What can hang from each mark
J_220: J_66 J_719
J_948: J_320 J_389 J_884
J_719: J_320
J_57: J_719
J_320: J_66 J_719 J_905
J_905: J_220
J_389: J_905 J_948

Each row was made from one small tree. The marks that hang from a mark follow it in brackets, in the order of their numbers. Every link used is in the known rows. Write each row's tree.
In the rows, 128 means zero.
Known rows
J_320{J_719}: [136  96 131 126 130 108 131 125 124 129 128 128 111 132  99 125  93 125
 133]
J_57{J_719{J_320{J_905{J_220}}}}: [128 162 144 174 150  82 178 116 159 103 104 135 128  94 139 133 109  52
 155]
J_905{J_220}: [124 133 122 154 124 128 156 130 122  93 129 133 120 122 118 133 116 113
 129]
J_220{J_719}: [115 112 131 146 125  81 127 103 105 136 130 122 106 120 132 124 117 126
 129]
J_719{J_320}: [121 114 142 135 148 121 135 125 137 135 114 125 137 123 125 143 122  85
 148]
J_389{J_905{J_220{J_66}} J_948{J_884}}: [110 180 111 135 151  82 164 112  85 102 110 134 125 118 138 113 173  41
 129]
J_948{J_320 J_389{J_905} J_884}: [130 147 123  95 102  63 137 104  96 135 130 101 146 123 147 111 155 169
 124]
J_220{J_66 J_719{J_320{J_905}}}: [ 96 173 144 184 169 113 168  88 130 147 123 127  79  86 130 113  90  18
 139]
J_948{J_320{J_719} J_389{J_905}}: [138 117 130  92  83  79 137  93 101 133 151 106 106 128 114 108 103 186
 132]
J_389{J_948}: [129 131 129 107 131 113 109 131 101 128 130 129 141 129 138 132 183 114
 133]
J_905{J_220{J_66 J_719}}: [ 99 148 120 189 137 105 173  93 113 113 148 130  85 111 117 129  96  62
 119]
J_389{J_905{J_220}}: [126 140 119 137 117 105 170 110 102  93 112 134  97 124 125 110 111 128
 135]
J_57{J_719}: [136 133 135 133 129  75 134 118 153 139 122 127 150 126 148 139 138 125
 135]
J_948{J_320{J_719} J_389{J_905} J_884}: [137 115 127  90 101  44 135 107  95 134 133 100 131 124 117 107 122 169
 127]
J_220{J_719{J_320{J_66}}}: [111 149 145 143 148  80 156  97 113 144 127 122 104 122 109 136  92  65
 145]
J_719{J_320{J_66 J_905{J_220}}}: [129 205 137 164 148 138 197 126 134  94 123 141  93  98 100 117  79  38
 148]
J_948{J_320 J_884}: [128 135 124 116 123 100 123 133 119 129 117  97 140 125 139 128 150 146
 122]
J_389{J_905{J_220{J_719}}}: [115 125 123 156 115  57 169  81  83 102 115 128  75 114 124 106 101 123
 135]
J_57{J_719{J_320{J_66 J_905{J_220}}}}: [130 215 144 169 149  85 200 114 162 106 117 135 119  98 115 125  87  35
 153]
J_719{J_320{J_66}}: [126 164 142 126 150 128 157 124 138 136 127 128 126 127 110 138 104  68
 145]
J_719{J_320{J_905}}: [127 155 144 148 155 137 148 124 140 128 108 131 116 104 129 119 110  70
 149]
J_220{J_66 J_719{J_320}}: [ 89 132 144 171 163 102 156  88 125 156 130 121 104 110 125 141 103  33
 138]

Which tree is each row?
[140 192 123 156 125 126 189 126 127  87 137 146  66 102  70  98  46  76
 134]
J_320{J_66 J_719 J_905{J_220}}
[121 184 117 132 112 116 173  99  87 103 135 117  91 116 141 113 163  98
 127]
J_389{J_905{J_220{J_66}} J_948{J_320}}
[120 173 120 183 140 146 191 117 136  97 140 143  69  95  86 100  55  45
 129]
J_320{J_719 J_905{J_220{J_66}}}
[129 201 143 138 150 141 169 123 144 128 119 134 105 105 111 113  89  53
 148]
J_719{J_320{J_66 J_905}}
[131 138 126  87 140  55 117 117  77 125  92 124 144 129 154 112 196 106
 139]
J_389{J_905 J_948{J_884}}
[138 229 127 102 129 102 141 135  98 123 120 109 123 106 135  99 167  95
 124]
J_389{J_948{J_320{J_66 J_905} J_884}}
[105 188 121 202 138 119 187  93 119 106 141 139  62  86 121 103  80  45
 121]
J_320{J_905{J_220{J_66 J_719}}}
[106 192 134 193 163 158 197 116 149 102 124 139  96  87 114 120  89   7
 140]
J_719{J_320{J_905{J_220{J_66}}}}
[132 178 126 129 126 113 135 131 125 123 108 102 118 102 143 104 131 129
 125]
J_948{J_320{J_905} J_884}
[134 142 124 162 126 118 167 126 125  84 125 141  81 102  87 103  64  96
 132]
J_320{J_719 J_905{J_220}}
[117 190 146 158 150  93 170  97 119 138 120 128  81  96 108 112  78  51
 144]
J_220{J_719{J_320{J_66 J_905}}}
[128 136 127  95 125  80 102 134  91 128 117  98 160 129 150 130 204 127
 126]
J_389{J_948{J_320 J_884}}
[118 154 126 182 125  94 168 102 106  92 127 131  74  88 119 106  87  96
 129]
J_320{J_905{J_220{J_719}}}
[135 189 125  99 106  93 143 125 118 135 158 103 156 124 121 128 138 140
 114]
J_948{J_320{J_66} J_389 J_884}
[118 196 139 196 166 108 199 109 171 112 119 138 117  87 133 128 102   4
 148]
J_57{J_719{J_320{J_905{J_220{J_66}}}}}
[139 157 129  83 125  68 124 132  89 130 129 103 131 135 106 120 146 106
 133]
J_389{J_948{J_320{J_66 J_719} J_884}}
[112 135 149 162 151  88 148  94 120 136 110 122  91  95 128 115  97  67
 150]
J_220{J_719{J_320{J_905}}}
[143 187 132 130 129 125 163 124 134 120 134 139  77 111  80  91  55  91
 133]
J_320{J_66 J_719 J_905}
[118 213 113 175 136 136 186 125 130 102 126 112  98  89 129 106 112  63
 115]
J_948{J_320{J_905{J_220{J_66}}} J_884}
[117 164 124 169 122  63 160 106  98  94 113 100  90  86 132 105 108 110
 124]
J_948{J_320{J_905{J_220{J_719}}} J_884}
[112 176 112 147 132  86 183 105 108 107 144 134 134 113 125 118 133  71
 120]
J_948{J_389{J_905{J_220{J_66}}} J_884}
[137 155 126  97 108  71 141 122 113 135 160 106 139 128  89 122 102 136
 121]
J_948{J_320{J_66 J_719} J_389 J_884}
[130 151 117 118  96  63 161 109  93  96 134 106 137 114 134 118 146 154
 125]
J_948{J_320 J_389{J_905{J_220}} J_884}
[127 147 115 112 133  54 144 120  72  91  95 129 138 124 138 114 183  88
 137]
J_389{J_905{J_220} J_948{J_884}}
[141 231 126 131 105 134 173 124 100  89 140 120  89 102 119 102 138 101
 128]
J_389{J_948{J_320{J_66 J_905{J_220}}}}
[127 143 115 127 120  63 160 113  95  97 129 130 146 118 127 118 138 118
 126]
J_948{J_389{J_905{J_220}} J_884}
[143 228 124 112 110 107 155 125 124 130 154 107 136 101 127 104 126 123
 117]
J_948{J_320{J_66 J_905} J_389 J_884}
